Each row was made from one small tree. Brackets hold a mark, then the marks that hang from it, in the order of their numbers. Every link used is in the known rows. Write each row's tree.
In the rows, 128 means zero.
Known rows:
[q87 [q269 q768 q807 [q924 q199]] q605]: [ 94 131  86 133 145 135  93 120 141 138 157 120 115 134 118 124 159 137
 145 121 151 167 139 107 132 143  91 127 105  98 134 121  84 112 243 161]
[q353 q87 [q533 q199]]: [117 140 119 117 162 101 139 114 134 129 137 141 131 113 160 146 108 131
 140 133 124 130 129 124 121 146 133 131 124 128 163 129 146 124 110 130]
[q205 [q269 q104 q768 q868 [q924 q199 q252]]]: [112 132  91 112 145 134  74  85 114 130 158 142 106 137 123 129 133 149
 105 125 151 182 140 111 129 137 109 136 129 124 110  99  53 101 222 154]
[q87 [q269 q768 q807 q868] q353 q605]: [101  90  86 127 145 145  97  99 138 137 116  90 127 124 117 111 179 140
  72  93 156 168 142  91 149 149 105 126  86  87 131 142  98 117 210 166]
[q269 q807]: [120 133 119 133 132 129 131 132 155 127 136 131 131 130 119 121 132 135
 120 117 129 138 136 118 124 135 118 131 122 123 127 121 124 127 152 134]
[q252 [q924 q199 q269]]: [115 135 115 123 131 117  97 146 130 118 186 129 127 130 148 135 124 127
 129 156 139 139 115 128 123 126  77 112 133 131 144 106 104 128 133 137]
[q868 [q269 q924]]: [120 160 105 138 131 121 133 137 124 120 130 124 117 137 127 133 129 159
 151 126 125 140 130 120 124 101 106 135 119 131 117 115 122 125 159 133]
[q565 [q269 q104 q768 q807 q868 q924]]: [104 106  87 125 131 142 114  98 153 120 148 132 120 145 100 113 151 181
  95 110 153 167 160 101 124 115 119 149 102  95  99 105  72 102 247 152]
[q924 q199 q252 [q269 q807 q868]]: [101 153 101 114 139 120  71 109 144 115 165 131 119 124 134 133 120 129
  82 120 138 168 122 118 124 137  23 117 121 139 127 110  83 119 158 150]
[q533 q199 [q252 [q924 [q269 q768 q807 q868]]]]: [ 96  99  87 124 144 105 116 107 147 123 174 136 142 136 139 115 125 161
 104 106 130 156 126 100 125 130  94 145  98 135 122 103  84 105 204 150]
[q104 [q269 q924]]: [124 150 114 137 124 130 136 134 134 128 133 128 112 137 124 126 129 146
 159 139 131 136 134 121 121 108 166 141 129 129 127 114 112 128 164 127]
[q353 [q87 [q269 q924] q605]]: [115 123  99 133 142 149 119 108 116 133 142 110 113 131 154 136 157 142
 142 125 136 153 128 119 134 149 110 125 126 110 143 132 130 128 166 138]
[q868 q269]: [126 161 113 136 131 121 129 141 125 123 126 117 124 126 134 135 124 148
 123 125 126 129 123 128 127 106 100 129 121 133 126 125 130 125 121 130]
[q807 [q269 q104]]: [137 131 125 127 138 135 112 120 133 120 139 118 127 127 121 127 110 134
 113 128 143 135 135 130 137 147  96 135 120 124 136 116 111 121 146 131]
[q533 q199 [q252 [q924 [q269 q104 q768]]] q353]: [119  65 104 122 148 130 123 101 125 136 180 125 149 128 156 127 122 153
 134 127 137 140 122 128 139 136 122 138  99 150 135 125  81 103 180 141]
[q868 [q269 q104 q768 q807 [q924 q199 q252]]]: [109 177  81 128 140 121  87 103 149 121 156 127 121 140 123 127 126 163
 140 123 143 178 143 112 125 109  57 136 116 130 109 102  63 108 239 154]
[q807 [q269 q104 q768 q868 [q924 q199]]]: [106 131  99 117 150 126  82 104 126 117 153 140 117 138 103 121 114 140
 120 126 145 169 147 111 136 139  83 142 121 114 117 102  63 102 232 160]
[q438 q269]: [134 137 130 128 132 131 126 135 123 129 140 125  96 120 131 124 127 138
 123 132 127 125 121 127 127 127  99 130 115 139 129 124 140 124 129 118]
[q252 [q924 q199 [q269 q807]]]: [108 140 106 127 135 117  99 150 158 117 194 132 129 131 139 127 126 135
 120 145 141 149 124 120 119 131  66 115 128 127 142  99 100 127 158 143]
[q269 q104 q768 q807 q868 [q924 q199 q252]]: [103 132  89 114 140 125  79  76 146 122 158 142 123 145 108 119 131 148
 111 114 144 188 150 104 128 129  79 137 114 121 102  99  51 107 252 162]
[q605 [q87 q269] [q924 q199]]: [112 148 115 138 141 128 106 133 120 126 144 110 130 154 144 149 122 124
 167 145 124 135 105 110 121 165 108 101 136 114 145 109  93 134 140 129]
[q533 [q252 [q924 [q269 q868]]] q353]: [113  85 108 125 136 154 118 109 116 125 178 126 142 127 153 121 129 150
  97 122 127 145 111 121 135 147 105 122 100 153 137 120 109 122 132 142]
[q104 [q269 q768 q807 q868 [q924 q199]]]: [ 93 160  90 127 140 122 106 125 157 125 152 146 110 137 104 115 133 148
 130 125 136 170 148 100 120 112 136 147 126 115 115 103  69 109 236 155]
[q252 [q924 [q269 q104 q868]]]: [126  87 106 117 127 130 111 109 129 112 174 122 131 140 130 127 137 150
  78 132 146 144 132 124 132 117  83 127 107 120 126  99  93 124 156 140]
[q605 [q924 q199]]: [118 144 119 129 131 119 115 137 127 127 138 132 117 129 128 139 122 120
 162 144 128 132 120 122 123 143 121 114 144 127 137 102  93 132 146 131]
[q438 [q269 q104 q768 q807 q868]]: [121 111 106 119 142 138 117 103 151 126 146 130 102 129 102 104 143 159
  77 106 140 153 150 109 132 123  82 149  94 116 109 111  95 104 215 140]
[q533 q199]: [122 119 126 126 136  96 133 124 127 131 129 133 125 125 132 142 114 128
 133 124 125 125 123 129 129 123 138 135 130 136 128 128 122 120 126 131]
[q87 [q353 q533] q605]: [122 108 115 120 143 137 117 108 121 136 109  93 111 113 135 128 155 123
 112 129 149 136 132 117 144 149 138 108  86 102 172 142 139 137 133 146]
[q924 [q269 q104 q807]]: [124 109 112 126 132 136 114 124 157 120 150 117 128 131 123 121 134 139
 102 120 145 138 141 129 129 122  63 131 112 117 129 116  99 120 167 133]
[q565 [q269 q104 q768 q807 q868 [q924 q199]]]: [ 96 120  84 120 134 134  88 102 151 121 162 138 114 140 103 119 140 166
  97 122 156 174 157 103 124 121 102 140 116  97 104 103  57 100 246 160]
[q807 [q269 q104 q768 q868 q924]]: [115 118 103 121 148 134 107 100 128 117 140 134 121 143 100 117 126 155
 118 115 143 162 153 108 137 137  99 152 106 113 111 105  79 105 232 151]
[q868 [q269 q768]]: [120 162 109 131 139 122 129 138 127 126 124 123 130 128 129 126 133 154
 135 121 126 135 130 121 126 100 104 137 118 125 118 129 117 113 161 132]

Write each row's tree:
[116 100 107 127 142 140 112 126 118 134 113  84 101 127 133 125 176 134
 147 126 145 141 125 109 142 135 101 113 112 101 142 128  87 127 193 139] -> [q87 q353 [q605 [q924 [q269 q768]]]]
[121 155  95 121 156 147 118  90 115 134 142 102 126 117 171 154 149 144
 146 134 142 146 113 115 126 185  93 104  97 116 182 112 122 139 141 131] -> [q353 [q87 q269 [q605 [q924 q252]]] q533]
[112 165  95 129 129 129 117 102 151 120 144 131 114 140 116 124 131 161
 115 114 136 170 137 105 119 120 128 143 113 137 114  99  88 125 195 143] -> [q104 [q269 q807 q868 [q924 q252]]]
[101 154  98 124 136 122 103 120 128 127 144 144 108 136 112 123 129 142
 138 136 134 160 140 109 123 107 146 144 131 120 115 110  73 109 211 150] -> [q104 [q269 q768 q868 [q924 q199]]]
[111 152 101 130 160 141 129 121 159 130 150 128 155 112 155 128 130 141
 120 122 139 144 139 107 120 167  94 122 101 108 170 126 147 128 139 135] -> [q353 [q87 [q269 q807]] q533]
[125 136 109 120 125 127  83  90 123 124 152 130 120 138 130 137 116 130
 141 141 143 162 132 128 128 132  93 122 131 137 121 107  80 123 182 142] -> [q269 q104 [q924 q199 q252]]
[109 144  99 133 130 129 133 122 156 121 139 135 110 141 104 118 136 158
 117 116 134 157 145 104 120 112 149 147 116 121 116 102  98 124 195 143] -> [q104 [q269 q807 q868 q924]]
[130 128 116 132 138 135 114 117 130 119 141 124 120 138 114 126 114 145
 140 129 144 147 142 122 135 142 104 140 117 124 128 106 103 121 185 137] -> [q807 [q269 q104 q924]]
[110 159 109 122 137 121  87 105 121 130 147 142 124 137 131 129 124 133
 167 137 131 164 129 116 124 129 100 127 134 136 116 117  81 115 207 145] -> [q269 q768 [q924 q199 q252]]
[124  78  98 119 128 147 104  83 113 129 135  99 118 130 122 133 157 137
  63 111 156 145 132 127 147 140  97 127  90  99 135 126  99 120 162 151] -> [q87 [q269 q104 q868] q605]
[105 166 111 127 152 121  92 137 129 124 152 142 118 131 118 125 112 133
 167 138 134 158 137 112 128 145  94 137 132 126 129 112  90 110 209 147] -> [q807 [q269 q768 [q924 q199]]]
[110 142 108 131 133 138 120 135 157 130 143 127 128 129 119 118 145 161
 115 121 143 142 142 111 120 125 124 138 117 107 117 124 106 110 185 134] -> [q565 [q269 q768 q807]]
[118 150 114 125 135 130 103 121 151 120 152 121 130 126 140 129 130 139
 114 119 135 149 125 123 123 132  48 123 114 141 129 118 108 126 150 132] -> [q924 q252 [q269 q807]]
[106 124 107 123 141 128 124 115 152 125 134 140 133 133 105 111 144 145
  98 101 130 155 146 105 127 127 114 143 112 114 110 120 100 112 198 148] -> [q269 q768 q807 q868]
[122 137 116 116 154 141 132 107 125 132 136 118 107 116 156 138 146 132
 124 136 132 136 129 130 128 156 121 119 112 108 172 132 150 132 120 132] -> [q353 [q87 q605] q533]
[110 137 104 117 141 128 106 107 119 121 138 126 125 134 131 132 142 149
 132 118 129 151 121 110 123 132  64 125 112 132 119 103  69 118 192 135] -> [q605 [q924 q252 [q269 q768 q868]]]
[123 147 109 121 144 142 111 106 116 123 145 102  95 126 170 148 153 140
 146 134 130 148 107 129 126 154  62 111 140 133 149 113 104 136 140 123] -> [q353 [q87 [q605 [q924 q252 q269]]]]
[116 122 103 124 145 136  97 121 124 137 154 139 107 137 121 124 136 141
 140 139 149 160 146 119 128 131 136 138 138 112 120 107  71 102 217 144] -> [q205 [q269 q104 q768 [q924 q199]]]
[100 112  97 112 145 127  81 111 153 119 161 134 122 130 113 116 135 134
  82 118 147 161 147 117 129 121  44 133 114 108 119 111  60 102 213 156] -> [q924 q199 [q269 q104 q768 q807 q868]]
[102 108  90 114 142 124  89 114 158 114 194 135 131 139 119 116 139 147
  84 130 151 167 144 110 127 122  58 130 111 109 123  93  58 108 221 158] -> [q252 [q924 q199 [q269 q104 q768 q807 q868]]]
[109 113  97 120 123 132  85  99 122 118 156 130 106 137 116 136 127 152
  93 138 154 159 139 120 127 121 109 127 125 108 113 106  75 111 181 150] -> [q565 [q269 q104 q868 [q924 q199]]]
[112 140 112 128 142 127 113 121 124 114 139 135 117 137 111 127 116 148
 120 118 130 155 136 109 133 144 100 140 116 127 120 106 109 121 176 145] -> [q807 [q269 q868 q924]]
[123  86 104 122 160 173 119  91 120 145 150 103 134 117 155 132 167 139
 112 119 146 151 134 130 149 160 117 128 114 110 145 155 108 111 175 144] -> [q533 [q353 [q87 [q269 q104 q768] q605]]]
[131  94 118 136 135 147 102 101 122 129 115  77 145 151 143 129 137 128
 108 124 143 141 126 107 144 151 122 107 113 100 138 144 112 132 138 136] -> [q605 [q87 [q269 q104] q353]]
[127 114 111 124 127 143 113 112 132 130 137 119 127 130 123 124 141 158
 108 133 152 135 142 126 128 118 130 136 116 104 116 127  95 106 177 131] -> [q565 [q269 q104 q768]]
[110 136 103 122 138 129  95 121 125 123 186 131 138 121 164 128 108 134
 135 155 138 136 113 123 120 152  81 108  95 136 177 105 115 127 131 137] -> [q353 [q533 [q252 [q924 q199 q269]]]]
[120 130 100 126 134 136 112  89 153 127 145 132 134 147 113 115 140 157
 143 114 141 170 153 109 127 125 103 144 108 123 106 107  77 114 247 144] -> [q269 q104 q768 q807 [q924 q252]]
[118 129  99 124 153 156  84  83 119 134 173 123 146 121 169 145 122 133
 138 136 143 173 125 124 135 167  84 114 137 143 139 131  90 120 165 146] -> [q533 [q353 [q87 [q269 q104 [q924 q199 q252]]]]]
[102 176  99 134 151 130  91 114 144 128 155 113 142 156 140 139 130 139
 167 128 127 163 112  93 118 171  82 108 124 118 135 103  67 124 205 139] -> [q605 [q87 [q269 q768 q807]] [q924 q199 q252]]
[119 128 112 126 148 141 129 127 122 124 142 105  92 127 159 142 158 137
 148 135 128 135 115 129 128 146  81 115 142 116 149 115 111 135 141 123] -> [q353 [q87 [q605 [q924 q269]]]]
[110 152  96 113 149 127  64  82 121 116 158 136 119 137 114 128 109 144
 116 126 147 183 140 110 135 147  62 138 118 130 114 101  54 104 231 159] -> [q807 [q269 q104 q768 q868 [q924 q199 q252]]]
